Known rows, with every way that one mark hangs from another
R(P): 11.4 -19.1 14.6 13.2 -1.1 -5.2 -3.9 8.5 27.9 6.3 -10.5 9.1 2.7 9.1 -11.3
 -2.2 -1.1 -12.0 -8.5 3.9 9.4
Y(P R): 4.7 -34.1 -5.2 4.1 8.3 17.5 -16.1 16.2 1.8 20.7 28.4 0.8 5.5 0.3 -17.5
 6.8 -2.8 -7.0 8.2 9.4 11.6
R(P(G(D H) V X Y)): 38.3 -29.9 -0.1 19.8 2.9 -2.1 -55.6 27.9 75.9 36.9 -24.6 28.4 -43.2 22.8
 -26.5 28.1 -43.1 -66.9 0.4 -11.3 -8.1
J(G): 4.7 -1.3 -3.9 0.6 -25.9 8.4 -3.3 2.4 -6.6 8.2 -10.8 4.6 9.6 9.9 4.7
 -11.6 -8.8 -16.9 -7.5 5.9 6.7
Y(P(G(H) V) R): 9.1 -21.7 -22.7 9.9 19.2 25.8 -46.5 32.6 25.8 50.5 18.7 14.7 -4.9 8.0
 -12.8 22.8 -16.7 -34.5 9.8 -6.6 1.3
R(P(V X Y(G(D H)))): 36.9 -37.7 -3.7 20.7 4.1 -3.6 -51.1 22.8 75.0 29.4 -17.6 36.2 -48.9 12.8
 -14.3 32.7 -40.0 -59.8 3.2 -8.6 -0.6
X(Y(G)): 2.6 -8.7 -12.6 -15.0 -12.1 6.3 -8.4 -4.0 21.8 11.9 6.6 -14.5 -1.0 -20.3
 8.2 -1.8 7.1 -14.8 2.8 6.0 -5.8
V(P(G(H))): 18.7 -6.7 -4.2 29.3 12.1 5.5 -21.6 14.1 8.0 19.7 -22.8 -0.5 -1.8 7.9
 -19.6 8.1 -30.4 -16.5 2.2 -5.6 -13.7
Y(G P R): 13.3 -44.4 -19.6 -0.7 6.5 21.8 -32.9 11.0 0.4 32.1 29.4 10.5 -3.9 -12.3
 -14.7 22.2 -10.8 -15.1 15.6 0.8 8.0
X(Y): -5.4 1.0 0.1 -11.7 -11.7 2.7 5.5 1.4 22.7 2.4 5.7 -23.3 6.2 -9.3 5.0
 -15.7 15.0 -8.2 -3.3 12.9 -0.8
X(Y(G(D) P(V) R)): 1.2 -34.4 -25.2 -4.9 -11.6 27.8 -39.9 17.3 37.4 24.4 23.0 -4.2 -14.7
 -19.0 -4.4 20.7 -5.7 -39.2 8.1 4.6 8.4
V(P(G(D) X(Y))): 18.8 -22.8 10.0 17.5 -21.1 1.5 -18.4 2.9 31.4 -1.1 -22.2 -22.4 -22.0
 -2.5 -31.9 -2.1 -33.7 -37.0 -2.6 3.2 -15.1
G(H): 0.2 1.2 -15.2 11.3 18.6 -1.0 -11.5 7.0 4.8 20.7 -12.2 7.1 0.3 13.6 3.4
 6.0 -7.2 -0.6 8.7 -1.1 0.0
V(P(X) Y(G(D) R)): 23.1 -46.0 2.8 42.5 7.6 6.0 -8.5 11.6 16.9 -19.5 -4.0 11.3 -32.0 3.9
 -34.5 19.5 -51.8 -25.8 12.6 -0.1 -22.5
P(V(Y) X): 3.6 4.4 14.2 18.9 4.8 -15.8 6.6 12.4 38.2 -25.9 6.5 14.8 -28.8 7.2 5.5
 2.1 -20.1 -22.4 -3.8 -5.1 -20.4
V(P(G(D) X) Y): 27.2 -21.0 12.0 40.2 -2.9 -13.1 -7.8 7.5 16.5 -24.8 -25.2 -1.2 -27.0 9.7
 -36.2 11.7 -53.6 -24.8 4.2 -7.4 -35.6
P(G(D) V X): 11.1 -5.3 -2.7 4.2 -14.0 2.6 -36.7 5.5 29.9 7.7 -15.5 11.5 -40.4 6.0
 -13.3 21.2 -33.2 -46.7 -0.1 -20.5 -12.9
V(Y(P)): 9.5 -13.8 -0.3 16.3 7.3 -17.2 3.2 11.3 5.8 -13.6 10.7 1.6 1.5 0.2 -7.0
 9.4 -9.7 6.4 7.0 1.9 -14.4
V(P(G(H) X) Y(R)): 25.4 -28.5 6.6 46.4 25.7 4.9 -7.1 25.1 24.6 5.7 -5.2 6.0 -14.2 21.4
 -36.5 3.4 -47.4 -28.6 11.6 3.3 -31.7
V(P(G) Y): 22.3 -4.7 10.7 33.4 4.4 -5.8 3.8 13.7 8.7 -20.0 -10.8 -3.1 -1.7 0.6
 -22.7 5.1 -31.7 -9.6 -1.1 -3.9 -34.9

Rows
23.8 -44.7 -9.5 52.2 21.2 4.8 -18.3 17.3 19.7 -3.0 -14.1 17.3 -31.4 14.5
 -31.4 24.1 -57.1 -27.0 20.4 -1.3 -22.7 | V(P(X) Y(G(D H) R))
11.8 -14.6 -15.9 27.4 17.4 7.8 -33.8 25.1 38.8 15.9 -10.4 21.8 -36.6
 25.9 -18.7 26.1 -45.2 -49.1 15.7 -16.1 -26.8 | P(G(D H) V(Y(R)) X)
22.4 -59.6 -2.5 15.4 -3.1 16.4 -34.0 7.2 30.9 22.8 -6.5 21.7 -27.9 9.0
 -31.7 21.9 -30.5 -41.9 10.6 -1.9 8.8 | Y(G(D) R(P(X)))
7.8 -30.4 -23.9 -8.2 -19.2 2.7 -32.4 -0.8 19.1 17.3 2.8 -14.9 -9.0 -20.0
 -5.4 17.1 -5.9 -19.9 11.6 1.5 1.7 | X(Y(G(D) P))
-1.0 -23.1 -5.0 6.9 7.7 21.4 -22.4 26.1 21.4 17.3 33.7 10.7 -4.9 -3.1
 -6.1 11.7 -3.4 -21.3 0.3 5.0 13.2 | Y(P(V) R)
23.1 -26.0 8.0 10.7 -0.8 -8.1 -22.7 13.4 62.3 39.3 -20.2 -4.5 -7.2 16.1
 -20.0 -8.6 -14.4 -43.4 0.2 5.0 -5.9 | R(P(G(H) X(Y)))
9.3 -18.1 0.8 15.1 10.7 6.2 -7.9 16.8 37.4 -8.1 21.6 24.0 -33.7 0.1 -0.7
 13.8 -26.3 -35.0 6.2 -3.9 -19.9 | P(V(Y(G R)) X)
17.0 -15.9 2.1 2.7 -6.2 -4.3 -36.7 13.4 33.1 19.4 10.9 8.3 -24.7 -2.9
 -10.8 14.9 -23.7 -36.4 -0.9 -11.4 -6.9 | Y(P(G V X))
27.4 -22.0 -21.1 8.6 5.5 1.6 -53.9 15.5 53.2 25.0 -7.1 31.0 -57.5 4.4
 -3.6 39.0 -43.7 -53.5 12.3 -12.5 -11.5 | P(V X Y(G(D H)))
0.5 -21.9 -26.6 -5.8 10.6 25.2 -19.3 11.2 26.7 39.2 12.8 -7.8 2.0 -4.7
 0.9 1.0 1.6 -23.2 15.4 11.3 0.1 | X(Y(G(H) R))
22.3 -33.8 10.8 -3.3 6.6 12.8 -12.2 15.7 32.3 15.5 25.7 8.2 -27.6 6.7
 -24.0 -0.6 -17.4 -31.8 7.2 14.1 -5.0 | P(X Y(R))
16.6 -33.0 6.7 6.7 5.3 21.8 -18.8 18.4 24.5 30.5 4.5 8.3 4.9 11.1 -29.4
 1.8 -6.4 -30.8 -0.7 2.9 3.7 | Y(R(P(G)))
29.2 -13.2 -27.9 1.5 7.2 6.6 -49.5 13.9 18.8 39.0 -21.5 8.9 -22.9 13.1
 -21.8 32.9 -32.8 -33.9 17.6 -13.7 -17.9 | P(G(D H) Y)
22.4 -17.2 19.6 12.8 -7.7 -4.2 -25.5 16.4 59.3 16.4 -9.9 17.9 -23.6 10.2
 -15.6 5.3 -21.6 -50.2 -12.9 -8.9 -4.1 | R(P(G V X))
24.1 -16.8 6.3 31.6 9.4 -3.0 -22.0 10.4 20.4 17.6 -23.2 0.9 -16.4 12.6
 -26.2 2.7 -42.3 -26.3 2.8 -4.2 -16.4 | V(P(G(H) X))
17.0 -8.4 -7.5 6.3 10.6 -4.8 -27.5 3.1 17.6 34.8 -17.3 5.3 -16.8 17.0
 -14.7 6.4 -27.6 -27.2 11.5 -10.8 -16.4 | P(G(H) X)
10.7 -3.6 -17.3 14.5 2.5 1.4 -47.1 11.6 33.9 26.8 -26.3 17.8 -38.8 18.8
 -10.3 26.4 -39.6 -48.3 8.2 -22.1 -12.8 | P(G(D H) V X)
2.8 -17.6 -19.8 -2.8 6.2 25.4 -35.9 30.4 45.6 47.9 24.0 -9.7 2.4 -2.4
 -5.8 3.4 -1.4 -39.1 5.8 7.8 0.8 | X(Y(P(G(H) V) R))
41.0 -31.3 11.0 21.1 -10.4 0.3 -32.9 10.9 30.1 3.4 -17.5 0.8 -38.0 2.6
 -41.8 16.7 -51.1 -42.4 1.9 -3.7 -21.4 | V(P(G(D) X Y))
44.0 -35.6 21.0 3.9 -6.5 -7.3 -28.6 14.5 56.5 26.3 -6.9 12.0 -24.4 10.8
 -33.7 6.2 -25.4 -47.1 -2.9 0.4 -11.3 | R(P(G X Y))
